Every row comes from one small tree of marks. The marks that hang from a mark follow it in brackets, in alphabetical order. Every link used is in the known rows. Which tree was each row made from?
Known rows
zesot{bora{temi{fasof}}}: [-2.42 -3.08  0.51  3.00 -0.96  0.32  5.88  2.38 -0.15 -3.38  4.00 -0.94
  0.43 -0.06 -1.98  1.28 -0.82  0.63]
peva{temi{bipas fasof{zesot}}}: [-0.84 -3.60  0.64  3.57 -0.53 -0.62  4.53  3.38  0.48  1.13  3.48 -1.03
  0.93 -0.03 -1.81 -2.03 -0.61  0.41]
fasof{temi}: [-2.14 -3.24 -0.31  2.88 -1.50 -0.37  6.44  2.51 -1.61  1.38  1.67 -0.09
  0.48 -1.51 -2.03 -1.23  0.92  1.70]
bora{temi{peva}}: [-2.09 -4.65 -0.16  2.67 -1.81 -0.52  3.38  2.34 -0.49 -0.54  4.31 -0.62
  0.84 -1.63 -2.16 -0.20 -0.96  0.44]
rogofos{bora{zesot} peva{temi{fasof}}}: [-1.12 -2.86 -0.01  3.26 -0.53 -0.73  2.87  0.97  0.35  0.77  3.66 -1.23
  1.34 -1.80 -1.79 -3.51 -1.37 -1.66]
zesot{bora{rogofos{peva} temi{fasof}}}: [-1.47 -3.52 -0.11  3.45 -1.38  0.02  6.59  1.45  1.19 -2.92  4.20 -0.93
  0.41 -0.76 -2.15  0.01 -0.06 -0.19]
peva{temi{fasof{zesot{bora}}}}: [-1.91 -1.78  1.20  4.02 -1.33 -0.42  6.49  1.26  1.13 -0.63  4.32 -1.03
 -0.09 -0.37 -2.21 -0.07  0.25  1.28]
temi{fasof}: [-2.01 -2.32  0.38  2.10 -0.85  1.03  5.25  2.95  0.45 -1.56  2.62 -0.83
  0.67 -0.76 -1.03 -0.86  0.86 -0.62]
peva{temi{bipas}}: [-1.88 -5.10  0.17  2.90 -0.96 -0.20  3.22  3.70 -4.01  0.84  2.49 -0.96
  0.82 -0.19 -1.94 -1.77 -0.71  1.92]
peva{temi{fasof}}: [-1.38 -2.69  0.12  3.54 -0.98  0.30  5.53  2.30 -0.86 -1.49  3.40 -1.24
  0.43 -0.54 -1.35 -1.46  0.49  1.19]
zesot{bora{temi}}: [-2.96 -4.03  0.47  2.89 -1.57 -0.01  4.68  2.51 -2.04 -2.08  3.37 -0.86
  0.32 -0.53 -2.52  1.33 -1.12  1.46]
rogofos{peva{temi{fasof}}}: [-1.06 -3.12  0.53  3.45 -0.89  0.43  5.00  1.88 -0.27 -1.62  3.62 -1.28
  0.64 -0.86 -1.56 -3.16  0.52  0.72]
bora{rogofos temi{fasof} zesot}: [-1.44 -3.14 -1.97  3.01 -1.04 -1.19  5.37  2.57  1.76 -1.53  3.35 -0.88
  1.80 -1.81 -1.73 -0.75 -1.54 -1.11]
zesot{bora{rogofos}}: [-2.81 -2.95  0.10  2.60 -2.12  0.22  6.29  1.69 -1.21 -0.16  2.60 -0.37
 -0.29 -1.08 -1.98  1.26  1.52  0.44]
rogofos{bora{temi} peva}: [-0.86 -5.06  0.67  3.06 -1.37 -0.15  2.13  2.44 -0.94  0.19  3.28 -1.25
  0.75 -1.24 -2.19 -1.46 -1.21 -1.78]
temi{fasof peva}: [-2.17 -2.55  0.40  1.96 -1.19  0.65  4.76  1.76  1.57 -0.59  3.98 -0.46
  0.54 -1.36 -1.11 -0.84  0.96 -0.64]
temi{bipas fasof{zesot} peva}: [-1.57 -3.39  0.78  2.03 -0.70 -0.14  3.73  2.90  2.73  2.10  4.03 -0.23
  0.94 -0.86 -1.60 -1.22 -0.09 -1.14]
peva{temi{bipas fasof}}: [-1.36 -4.05  0.14  3.05 -0.32  0.16  4.36  3.59 -2.06 -0.38  3.06 -1.04
  0.89  0.31 -1.41 -1.76 -0.55  1.16]
fasof{zesot}: [-2.03 -2.93  0.81  2.46 -1.62 -0.12  4.31  3.06  1.12  1.18  2.47 -0.82
  0.47 -1.55 -1.94 -0.96  0.48 -0.82]
zesot{bora}: [-3.53 -2.97  1.01  2.00 -1.55  0.68  5.09  2.18 -2.05 -0.96  2.51 -0.60
 -0.08 -0.76 -1.98  0.77  0.60  0.81]
bora{rogofos{peva} temi{fasof} zesot}: [-1.15 -3.59 -1.60  2.90 -0.89 -0.99  4.93  2.13  2.39 -1.69  3.61 -1.02
  1.95 -2.09 -1.98 -2.40 -1.52 -1.48]
bora{temi{bipas fasof peva} zesot}: [-2.25 -4.70 -1.02  1.99 -0.13 -1.17  2.47  2.89  0.88 -0.14  4.32 -0.45
  2.36 -1.35 -1.98 -1.61 -3.16 -0.37]
peva{temi{bipas fasof{zesot{bora}}}}: [-1.81 -3.21  1.23  3.60 -0.59 -0.51  5.32  2.41 -0.04  0.43  3.97 -0.89
  0.30  0.40 -2.22 -0.47 -0.79  1.56]

Which tree is each row?
[-0.92 -4.90 -0.72  3.25 -1.97 -0.47  4.59  2.55 -0.23 -1.11  3.18 -1.06
  0.81 -1.63 -2.25 -1.41 -0.22 -0.31] => bora{rogofos{peva} temi}
[-2.71 -4.02  0.80  2.75 -1.40 -1.51  5.78  1.40  0.03  4.26  3.62  0.70
  0.23 -1.29 -2.99 -0.21 -0.04  2.07] => fasof{temi{bipas peva} zesot{bora}}
[-2.59 -3.78  0.85  3.22 -2.06 -1.16  4.29  1.30  1.35  0.33  5.16 -0.35
  0.24 -1.40 -2.98  1.13 -1.14  0.74] => fasof{zesot{bora{temi{peva}}}}
[-1.71 -3.08 -0.36  3.49 -1.53 -0.21  7.04  1.90  0.60 -2.71  3.96 -0.75
  0.21 -0.41 -1.91  1.69 -0.05  0.34] => zesot{bora{rogofos temi{fasof}}}
[-1.74 -4.38  0.23  2.77 -1.30 -1.59  4.93  2.32  0.56  4.91  3.15  0.55
  0.80 -1.62 -2.61 -1.74 -0.04  1.33] => fasof{temi{bipas peva} zesot}
[-1.55 -4.17  0.16  2.89 -0.99 -1.24  5.51  3.47 -0.26  4.05  1.77 -0.04
  0.97 -1.06 -2.47 -1.74  0.00  1.18] => fasof{temi{bipas} zesot}
[-2.50 -4.70  0.55  2.45 -0.60 -0.10  4.12  2.28 -0.43 -1.48  4.97 -0.26
  0.81  0.09 -2.14  0.89 -1.70  0.96] => zesot{bora{temi{bipas fasof peva}}}
[-2.28 -4.82 -0.23  2.22 -1.16 -0.86  4.65  2.45 -1.95  3.30  2.70  0.52
  0.89 -1.42 -2.15 -1.53  0.23  1.97] => fasof{temi{bipas peva}}
[-0.93 -4.51  0.30  2.82 -0.71 -0.90  3.45  3.16  2.64  0.75  4.91 -0.60
  1.30 -0.71 -2.13 -0.65 -1.88 -0.57] => bora{temi{bipas fasof{zesot} peva}}
[-2.21 -4.36 -2.01  2.80 -1.98 -1.95  3.71  1.64  0.76  0.61  4.12 -0.31
  1.59 -3.00 -2.38 -0.57 -1.58 -0.39] => bora{rogofos temi{peva} zesot}
[-1.01 -3.16  0.34  3.34 -1.39 -0.78  4.58  2.04  3.90 -0.22  5.27 -0.70
  0.85 -1.43 -2.06 -0.48 -0.99 -0.76] => bora{temi{fasof{zesot} peva}}
[-0.85 -2.19  0.54  4.01 -1.20 -0.51  5.62  2.30  1.74  0.15  3.87 -1.21
  0.41 -0.81 -1.77 -1.65  0.22  0.45] => peva{temi{fasof{zesot}}}
[-1.33 -3.26  0.83  2.08 -0.36  0.28  4.29  3.99  1.85  0.90  2.68 -0.81
  1.03 -0.23 -1.50 -1.33 -0.29 -1.22] => temi{bipas fasof{zesot}}
[-2.21 -4.17 -0.42  3.37 -2.15 -0.57  6.07  2.10 -1.41 -1.55  3.45 -0.67
  0.05 -0.84 -2.50  1.73 -0.38  0.95] => zesot{bora{rogofos temi}}
[-2.16 -3.08 -1.08  2.43 -0.43 -0.68  4.07  3.12  1.08 -2.20  3.39 -1.09
  2.06 -1.48 -1.78 -1.16 -2.34 -0.51] => bora{temi{fasof} zesot}
[-1.93 -4.57 -0.07  3.27 -2.01 -0.40  5.47  1.55 -0.81 -1.78  3.63 -0.80
  0.31 -1.14 -2.69  0.15 -0.46  0.45] => zesot{bora{rogofos{peva} temi}}
[-1.78 -2.94  0.13  3.16 -2.03 -1.41  5.96  1.18  1.82  3.85  3.47  0.36
  0.32 -2.43 -2.51 -1.37  0.87  0.99] => fasof{temi{peva} zesot}
[-1.90 -3.81  0.06  3.75 -2.65 -1.68  5.62  0.81  2.23  0.97  5.20 -0.19
  0.00 -1.82 -2.98  1.61 -0.43  0.38] => fasof{zesot{bora{rogofos temi{peva}}}}
[-2.06 -3.95  0.48  1.56 -0.47  0.59  3.66  2.94  0.30  0.51  3.66 -0.27
  0.94 -0.63 -1.16 -1.16  0.18 -0.33] => temi{bipas fasof peva}
[-2.32 -3.36 -1.11  2.34 -0.79 -0.98  3.50  1.75  2.00 -1.11  4.71 -0.59
  1.91 -2.16 -1.90 -1.15 -2.26 -0.53] => bora{temi{fasof peva} zesot}
[-1.74 -1.50  0.59  3.12 -1.67 -0.16  7.61  1.39  3.31  0.23  3.61 -0.51
 -0.22 -0.93 -1.84  1.00  1.43 -0.91] => temi{fasof{zesot{bora{rogofos}}}}
[-1.99 -4.28 -0.68  2.73 -1.10 -1.24  1.73  2.66 -0.84  0.93  2.91 -1.00
  1.55 -1.93 -2.25 -0.64 -2.82 -1.59] => rogofos{bora{temi zesot}}
[-0.92 -4.08 -0.40  3.72 -2.13 -0.44  5.19  1.73 -1.58  0.34  3.07 -1.06
  0.30 -1.60 -2.01 -2.59  1.07  0.96] => bora{rogofos{peva{temi}}}
